Each row comes from the steps of one walk. Every step used is in the known rows, and no mark comes twice. Write the walk behind each row, first mark first.
In the rows, zero is written as 128.
Known rows:
palu > luga > zoduz: [105 121 135  69 107 121 120 134 119 179 136 123 133 162 110 125 170 117
 170 140 126 189 120 133 161 127 150 129 119 137 120  69 131 138 138 117
 110 105  99 123 120 145 110 120 153 139 139 130  95 129 137 128 136 112
  99 133 115]
kisel > zoduz: [104 123 124 153 118 134 130 139 136 165 141 123 124 133 131 135 159 128
 173 129 126 133 124 116 132 127 123 136 128 121 129 111 138 134 143 126
 119 107 131 112 138 121 113 131 126 101 108 146 147 133 140 129 125 142
 129 134 133]
reve > pavu > luga > zoduz: [117 121 119 100 112 125 131 144 152 181 153 100 121 177 124 142 170 120
 105 115 127 163 122 140 177 127 126 131 118 124 125  57 123 135 133 125
 161 107  86 126 177 165 105 113 156  95 117 140 143 113 126 120 165 114
  60 134 122]
nozu > pavu > luga > zoduz > kisel: [113 120 120 163 107 113 144 132 133 160 130 102 133 196 111 152 163 119
  97 134 127 165 110 138 152 117 113 132 128 130 130  78 127 139  96 126
 159 107  64 116 197 145  99 120 142  32  55 144 165 134 115 117 156 117
  53 145 124]
latol > dizorub > pavu > nozu > zoduz > kisel: [164 127 125 115 125 146 138 137 136 188 122 124 152 145 123 173 117 122
  68 118 129  85 120 116 106 140 118 126 148 122 129 176 125 155 121 131
 191 127 129 112 187 174 129 111 125 109  55 151 142 121 110 146 144 125
 133 122 140]
latol > dizorub > pavu > nozu: [155 142 118  81 129 150 117 125 132 161 122 141 134 128 130 141 120 122
  47 123 134  79 148 120 119 139 124 130 138 115 137 148 119 161 143 134
 177 134 141 114 168 191 134 104 123 184 108 144 145 113 126 148 140 137
 115 119 144]
reve > pavu > luga > tasol: [123 123 103 151 128 124 125 142 122 153 157 113 139 173 146 132 134 128
  66 120 127 145 132 133 173 128 112 127 119 126 126  99 137 129  91 135
 130 127 118 119 168 174 118 125 140 122 112 130 152 108 120 109 173 101
  62 123 131]
nozu > zoduz > luga: [114 113 133  99 114 142 131 158 110 140 150 113 164 163 111 134 124 122
 140 121 128 149  90 125 123 132 143 136 122 125 131 137 128 122 114 117
 111 117  95 140 142 119 121 107 114  58 129 113 103 140 114 137 139 129
 124 125 128]
vaso > papet > namar > zoduz > kisel: [132  95 128 226 144 142 131 132 132 159 142 120 144 180 110 185 185 114
 175 119 130 142 125 134 131 121 156 120 138 156 143  93 116 132  83 132
 127 150 124 119 122  99 126 136 178  10  96 157 128 150 138 105 128 132
  83 142 142]
dizorub > zoduz: [117 119 134 106 125 123 132 132 122 164 136 128 136 154 127 130 150 124
 150 129 126 150 113 126 137 127 137 131 128 129 125  81 124 130 152 132
 155  90 129 121 111 119 122 130 138 128 149 135 132 134 116 122 127 136
 137 138 124]
bamugo > pavu > dizorub > zoduz > namar > papet > vaso: [137 108 127  29 125 172 173 155 108 162 139 109 123 165 112 149 165 106
 139 141 138 115 122 113 194 121 149 137 113 127 143 127 112 132 136 138
 162  76 119 104 125 107 130 142 162  97 125 148 145 141 143 160 135 111
  63 152 149]
papet > namar: [137 124 126 140 133 136 120 149 136 100 145 122 132 122 127 145 165 119
 154 130 130 137 122 132 134 124 138 135 120 133 146  99 132 128 117 126
 117 148 130 132 141 123 137 122 152  99 138 137 118 140 129 129 120 161
 107 130 137]
latol > dizorub > zoduz > namar > papet > vaso: [110 103 131  48 139 176 161 143 125 129 143 116 144 164 125 157 157 105
 143 118 131 137 128 119 139 137 159 138 111 129 136  88 128 140 112 150
 151  70 122 119 115 108 135 141 158 107 183 159 118 139 143 162 121 120
 102 145 130]
nozu > pavu > dizorub > zoduz > luga > palu: [ 87 110 105  72 108 147 134 145  93 178 163 136 150 233  94 141 134 116
  94 148 125 158  95 141 156 116 123 151 121 128 146  43 106 138 134 136
 175  82  74 125 159 138 102  96  95  50 102 120 135 120 118 143 151 153
  28 147 130]
papet > namar > zoduz: [132 108 131 170 128 132 119 153 141 151 141 115 137 155 121 161 168 111
 184 133 133 140 120 132 137 125 139 134 124 139 149  88 127 139 151 121
 127 125 125 132 167 136 136 126 163  79 140 137 111 147 117 120 129 151
  98 136 139]
bamugo > pavu > dizorub > zoduz > namar > papet: [119 106 126  94 130 175 171 167  98 191 139 108 132 142 107 151 150 103
 147 145 137  82 120 103 194 119 143 140 121 124 137 137 113 129 165 148
 167  75 121 106 129 111 125 158 170 110 101 126 139 138 140 140 148 110
  42 149 142]
vaso > papet: [116 126 131 129 138 147 127 113 117 141 136 141 139 142 119 132 129 123
 141 118 130 120 132 134 119 129 137 120 131 139 131 122 119 131 106 139
 112 146 145 123  84 108 123 131 138  95 134 132 125 141 147 116 129 121
 112 129 133]
latol > dizorub > pavu > nozu > zoduz: [154 136 132  61 117 151 124 141 135 190 131 134 156 127 124 146 100 115
  82 120 133  77 120 119 105 145 110 135 136 114 140 155 126 167 162 129
 182 120 143 119 190 189 133 103 118 144 105 136 120 126 110 151 143 140
 129 117 143]
reve > pavu: [143 124 126 136 132 129 139 126 138 148 135 119 101 124 130 132 130 136
  94 132 127 116 130 123 141 123 136 114 123 130 133 136 126 136 121 135
 148 132 132 126 158 137 123 131 128 145 102 140 121 108 112 119 142 119
 110 122 131]
vaso > papet > namar: [125 121 130 143 140 153 121 133 126 110 151 137 143 130 119 149 164 116
 161 116 133 123 125 139 130 124 149 126 125 144 150  88 123 132  93 137
 100 162 147 127  98 101 132 124 162  69 144 138 122 154 141 118 120 155
  92 130 143]
zoduz > namar > papet > vaso: [134 102 133  86 139 153 158 144 117 116 141 128 129 122 122 138 156 112
 139 128 135 134 132 111 131 131 152 130 106 130 127 149 133 128  92 136
  97 121 125 119 104  99 138 139 153 103 162 153 123 135 147 156 118  97
  92 132 135]
nozu > zoduz > dizorub: [126 111 135 134 121 158 149 162 119 133 140 123 158 130 105 130 123 116
 153 134 130 123  95 116 109 137 137 142 134 127 124 142 121 134 142 126
 157 123 113 125 137 148 117 128 100  42 126 113 105 137 117 135 134 133
 137 130 124]
palu > luga: [118 128 132 104 118 110 118 126 110 141 131 123 132 131 116 113 154 126
 138 142 127 161 127 120 151 126 143 126 126 137 122 116 128 128 112 123
  99 119 124 122 139 140 122 122 138 138 131 129 106 128 134 133 126 123
 120 123 120]
latol > dizorub: [121 136 119 114 129 158 126 128 142 110 123 115 134 146 135 151 107 127
 111 115 125 107 136 132 123 134 129 134 135 126 139 111 128 139 133 137
 157 119 124 133 149 145 132 126 121 129 127 131 119 124 134 139 131 144
 124 131 127]
latol > dizorub > pavu > luga: [130 141 108  99 125 147 121 124 141 133 138 113 131 167 133 138 136 131
  62 101 126 117 140 123 164 141 112 149 137 113 129  92 117 136 104 133
 184 113 107 133 185 195 127  99 130 103 136 141 176 125 141 146 154 141
  76 120 132]
luga > zoduz > namar > papet > vaso: [123  96 136  49 129 162 159 155 127 152 150 126 133 159 118 151 176 102
 168 125 135 162 124 127 145 133 154 131  99 131 123 110 136 137 117 130
 107 107  95 119  94 107 125 135 166 101 168 149 112 136 149 153 128  90
  81 141 128]
zoduz > namar > papet: [117 100 133 141 145 156 157 156 104 138 138 127 137 103 116 141 144 108
 147 128 135  94 130 100 135 132 143 130 114 128 120 150 131 124 114 146
 103 118 130 123 113 105 134 158 160 125 144 135 117 134 141 136 133  98
  70 130 131]
zoduz > nozu > pavu > luga > tasol: [ 99 136 117 112 113 108 121 141  99 158 134 143 165 168 128 123 120 112
  66 141 137 131 123 130 122 127  97 149 102 125 158  88 142 143 100 132
 119 133 115 108 210 176 124 119 127 139  91 119 161 132 115 125 159 110
  39 132 147]
latol > dizorub > zoduz: [106 128 126  97 127 149 133 129 135 144 130 117 142 168 131 150 128 122
 133 117 124 130 124 131 129 134 141 137 136 126 137  68 124 143 157 142
 183  80 124 127 135 139 125 129 130 130 147 134 124 130 122 136 129 148
 136 141 123]
bamugo > pavu > nozu > zoduz: [171 133 147  70 107 129 129 155 121 182 114 127 154 118 116 135 108 112
 113 147 135  89 112 116 119 125 111 119 128 120 152 192 124 155 182 118
 149 110 146 110 174 157 125 128 130 148  64 120 105 142  95 136 135 130
 139 129 147]
dizorub > zoduz > nozu > pavu > reve: [ 96 139 127  45 118  94 137 112 113 206 124 152 124 122 108 142 150 113
  90 167 136 110 113 117 106 120 128 156 114 124 144  69 117 142 172 129
 176 102 136 104 241 127 118 133 127 149 111 139 124 145 106 131 134 137
  47 137 153]
pavu > reve: [120 137 111 105 132 117 127 113 136 140 135 133 119 105 121 147 138 129
 109 144 127 111 133 128 135 125 126 144 135 124 111 117 117 119 155 118
 140 134 140 123 176 124 125 131 129 116 144 136 116 135 134 127 133 130
  77 122 141]
bamugo > pavu > dizorub: [144 141 113 100 117 152 140 137 127 145 121 111 116 144 119 140 113 129
 110 142 132  88 132 130 177 118 121 131 136 123 144 157 113 131 153 127
 166 127 120 121 165 143 124 126 126 118  68 119 144 126 133 140 146 134
  85 139 148]
bamugo > pavu: [166 134 134 111 126 137 139 129 119 124 111 118 116 137 126 128 114 132
 108 143 128 110 133 116 155 120 124 116 129 125 143 163 121 140 136 125
 141 115 123 121 143 145 124 138 136 148  75 122 129 132 118 130 131 131
 115 130 139]
nozu > pavu > dizorub > zoduz: [ 96 130 118 117 106 135 142 128 117 180 136 114 129 159 111 128 133 120
 125 150 134 109 102 136 152 117 122 140 129 127 148  77 118 145 164 139
 180  97 124 116 186 128 118 120 112  84  93 129 144 135 111 126 144 150
  85 144 139]
namar > papet: [127 115 138 149 137 139 131 129 113 144 148 124 129 121 122 141 117 120
 137 128 129 104 136 112 136 133 139 127 119 128 128 154 127 120 106 141
 105 119 133 121  89 118 140 147 135 116 118 129 131 133 132 127 133 118
  90 129 120]
palu > luga > pavu > reve: [126 139 124  89 107 100 127 115 119 161 131 127 110 119 114 132 164 126
  94 166 130 142 137 107 174 125 121 142 133 130 105  94 121 132 114 112
 141 134 124 123 143 139 106 117 136 140 126 140 101 135 129 119 151 126
  29 111 137]
bamugo > pavu > luga > zoduz > dizorub: [142 120 123  91 110 158 143 165 118 137 132 101 143 193 102 136 167 110
 109 138 130 154 122 129 183 126 137 143 133 119 132  91 104 137 145 118
 185  95  60 114 157 184  94 118 134  57  97 116 150 132 133 135 157 125
  63 144 124]

Which walk is each row?
[136 130 141 113 103 112 127 130 111 141 126 114 118 136 119 113 155 128
 123 149 131 160 129 103 163 128 125 128 125 135 120 107 130 141  84 123
 127 128 108 130 105 142 110 116 136 156 112 134 110 129 122 120 146 123
  84 116 121]
palu > luga > pavu
[139 113 135 165 124 120 147 139 133 155 127 115 146 138 121 157 126 126
 148 122 122 137  98 124 113 128 123 124 138 135 123 162 134 125 105 124
 145 121 115 127 146 113 123 136 130  47  77 134 123 136 112 125 133 115
 144 130 126]
nozu > zoduz > kisel
[119 105 132 174 137 148 119 139 131 163 151 130 145 164 112 162 172 109
 191 119 134 128 124 137 129 126 150 128 128 149 152  77 117 142 129 131
 115 144 140 126 127 113 130 125 173  49 141 142 111 160 139 109 129 147
  79 138 143]
vaso > papet > namar > zoduz
[ 86 135 122  44 114 130 126 147 122 211 135 131 137 140 118 139 159 110
 132 129 136 124 116 136 133 128 139 160 122 127 143  70 121 120 167 130
 174 112 137 111 157 123 129 118 136 147 130 121 157 126 143 151 135 126
  96 147 138]
pavu > dizorub > zoduz > nozu
[142 100 146  47 124 147 148 170 117 167 148 136 168  98 114 140 148  91
 143 130 141 112 110 114  98 137 134 134 104 124 135 173 136 143 135 128
 101 118 147 106 134 115 141 130 153 102 153 150  99 145 125 163 122  98
 116 131 144]
pavu > nozu > zoduz > namar > papet > vaso
[144 112 106 102 134 148 134 146 114 145 159 152 136 197 104 121 157 123
  61 125 120 161 130 120 159 141 103 158 134 120 111  69  99 129  99 129
 201 109  80 121 138 213 103  99 104  47 143 129 180 109 144 150 153 139
  36 126 118]
zoduz > dizorub > pavu > luga > palu
[142 117 140  86 131 131 131 117 126 115 151 123 121 142 129 136 134 124
 123 124 129 140 137 121 137 134 148 129 110 132 135 151 130 121  86 130
  98 118 127 118  77 109 144 131 126 100 141 149 135 137 136 148 121 115
 113 131 126]
namar > papet > vaso
[ 87 107 101  48 119 154 124 154 105 181 170 136 153 234 106 147 152 114
 116 129 121 180 107 146 167 126 135 156 130 130 126  39 106 113 134 127
 170  82  80 126 107 131 107  97 113  55 143 116 141 110 147 152 146 143
  52 148 120]
pavu > dizorub > zoduz > luga > palu
[136 109 132 136 103 131 116 156 108 187 130 113 150 176 110 141 162 109
  72 145 140 136 127 113 133 130 131 132 132 122 129 123 116 146 127 111
 145 130  86 121 139 151 111  94 127 140 101 131 121 122 100 121 161 110
  73 127 139]
namar > zoduz > luga > pavu > nozu
[119 140 116 126 121 107 138 102 125 143 126 139 117 115 112 137 114 129
  83 166 131  89 120 124 125 118 115 141 127 123 132 120 118 141 151 125
 148 132 134 120 227 133 118 133 113 103 100 142 110 141 110 119 138 142
  53 123 153]
nozu > pavu > reve
[113  92 120 113 126 137 117 149 110 177 148 142 152 241 104 151 138 115
 125 131 121 185 118 136 136 130 129 141 124 137 130  71 111 128 131 118
 135  94  74 134 129 149 111 110 123  72 133 119 112 118 128 137 142 121
  59 137 121]
namar > zoduz > luga > palu
[115 119 138 102 123 112 121 141 128 206 113 135 136 150 119 142 143 111
 140 130 136 130 129 120  99 132 134 146 117 134 146 109 126 133 162 119
 143 121 127 119 180 147 132 127 143 155 120 124 125 133 126 136 132 107
 106 137 137]
namar > zoduz > nozu
[126 119 115  72 122 169 171 165 112 172 118 109 130 146 112 141 163 110
 147 145 138 108 115 118 187 114 132 136 130 124 135 107 111 139 181 134
 188  84 117 115 169 124 112 138 163 126 108 127 138 131 133 140 142 122
  79 146 150]
bamugo > pavu > dizorub > zoduz > namar
[ 87 140 121  51  95 137 137 146 127 207 125 132 131 154 104 143 133 106
 116 146 142 110 110 144 126 121 123 156 107 128 162  78 129 151 167 127
 163 137 100 114 213 149 116 111 121 129  69 120 136 127 134 142 150 120
  49 146 147]
luga > zoduz > nozu > pavu > dizorub
[119  98 124 159 125 146 114 167 119 129 154 108 150 191 110 161 180 112
 153 130 132 165 111 130 144 123 167 141 121 134 146  84 121 125 115 113
 106 129  88 136 168 123 130 103 153  48 143 130 111 144 122 128 137 144
  80 134 137]
papet > namar > zoduz > luga
[127 111 124 143 123 129 144 133 138 169 125 116 127 175 122 166 158 123
 138 128 125 168 120 140 143 124 139 122 134 137 116 111 130 130 110 122
 148 122  84 119 112 119 110 134 149  84  83 141 139 120 131 123 138 104
 114 142 120]
luga > zoduz > kisel
[104 114 114 120 115 155 132 163 129 134 152 114 153 179 103 135 180 107
 126 126 130 174 118 138 157 134 138 156 132 122 115  58 113 127 135 122
 169 111  70 119 142 171  99 110 126  40 150 118 153 128 141 134 155 122
  73 142 116]
pavu > luga > zoduz > dizorub
[152 140 126 109 118 123 128 138 128 120 122 102 126 157 125 127 137 126
  92 131 128 131 133 123 177 122 110 131 131 119 140 130 115 126 124 121
 154 103 105 122 171 162 118 121 143 110  94 123 160 138 126 133 147 133
  80 133 137]
bamugo > pavu > luga
[143 127 104 111 143 144 150 120 115 150 142 148 114 118 102 129 154 131
  60 153 131  99 136 101 148 136 141 153 146 117  98 138  97 130 134 120
 187 141 118 114 179 170 113 121 105  85 141 138 142 122 138 136 146 130
  58 114 142]
zoduz > dizorub > pavu > reve
[122 104 130  64 114 169 172 155 118 167 151 106 124 149 118 149 184 105
 138 135 140 134 119 112 186 132 136 149 111 127 122  91 125 132 109 140
 171  98 106 117  72 100 122 124 152  94 153 156 146 135 144 148 148 110
  44 141 139]
luga > pavu > dizorub > zoduz > namar > papet > vaso
[112 147 121  70 120  99 133 113 119 172 117 155 118  98 110 136 127 120
  70 165 137  87 126 117  98 121 118 155 114 124 146 116 122 139 151 125
 146 143 140 112 252 135 125 131 115 147  94 133 118 137 121 136 134 128
  40 126 161]
zoduz > nozu > pavu > reve
[ 96 109 120 153 126 153 157 164 127 156 132 124 133 110 126 135 182 115
 185 132 131 124 119 104 130 126 126 141 123 122 124 109 139 137 150 132
 122 108 128 114 165 113 106 139 151 108 130 151 135 131 148 136 122 123
 110 134 142]
kisel > zoduz > namar
[105  91 122 108 130 155 159 172 130 193 165  99 127 156 112 152 185 100
 124 115 134 130 125 116 185 131 143 135 103 124 120  83 126 130 116 142
 133  97  89 119 163 145 112 140 186  89 133 145 131 119 139 127 170  80
   5 135 124]
reve > pavu > luga > zoduz > namar > papet
[147 103 127 167 134 151 147 139 110 183 133 130 125 171 103 127 155 126
 116 137 134 124 127 105 142 139 142 139 142 126 119 130 104 149 143 125
 187 119 103 116 159 187 116 119 112  78 124 136 145 121 123 127 147 118
 102 128 131]
namar > zoduz > dizorub > pavu
[150 113 132 121 119 148 142 168 121 173 143 124 151 102 103 130 135 112
  85 146 137  89 108 112 102 134 139 127 134 124 132 169 115 153 155 131
 177 134 132 108 193 170 113 119 100  95  91 132  99 109  91 133 149 118
 126 123 134]
reve > pavu > nozu > zoduz > dizorub
[135 131 120  73 113 149 143 141 120 183 128 104 120 165 118 139 139 123
 130 142 130 113 119 129 187 116 131 133 137 124 144 116 109 133 176 129
 189  85 122 113 151 136 119 130 136 125  84 123 151 134 123 134 144 141
  98 147 139]
bamugo > pavu > dizorub > zoduz
[136 128 140  89 112 122 118 154 127 180 133 132 167 105 120 134 122 108
 129 134 134 108 107 129  97 133 111 131 127 123 135 153 132 145 174 120
 130 124 151 115 160 142 131 119 129 126 115 124 103 138 103 136 130 127
 149 126 137]
pavu > nozu > zoduz
[108 132 139  62 106 123 138 135 119 189 117 142 128 149 112 132 133 111
 120 147 137 125 114 129 101 123 128 139 101 130 161  83 136 158 155 127
 142 126  99 115 192 144 115 122 129 158  82 124 117 133 113 134 138 118
  75 140 138]
luga > zoduz > nozu > pavu
[141 106 120  85 123 146 141 163 116 169 168 146 156 194 100 127 141 115
  99 117 119 157 102 116 148 146  92 163 131 120 116  81 106 135 120 126
 204  99  84 128 155 213 104  96  99   6 140 122 155 125 131 150 157 144
  52 123 118]
nozu > zoduz > dizorub > pavu > luga > palu
[108 114 118 172 122 159 144 155 120 139 147 118 134 132 111 126 170 122
 159 140 129 131 121 107 128 131 143 150 138 121 124 122 122 132 140 128
 148 116 112 102 139 140 102 130 101  56 112 142 150 124 144 134 126 145
 126 137 128]
kisel > zoduz > dizorub
[109 139 114 141 106 138 138 128 123 140 131 117 122 135 111 126 106 126
 104 148 136  84 116 134 147 117 111 138 127 126 150 121 121 146 143 136
 150 139 125 124 200 135 125 116 102  81  74 127 135 130 123 131 146 144
  76 135 145]
nozu > pavu > dizorub
[143 107 135  92 124 142 155 178 128 191 131 130 152  83 116 134 147 104
 115 136 141  88 104 109 107 127 125 119 119 124 133 158 132 157 170 133
 152 128 149 117 214 144 120 127 155 144 108 145  82 118 100 134 143 102
 107 121 150]
reve > pavu > nozu > zoduz > namar
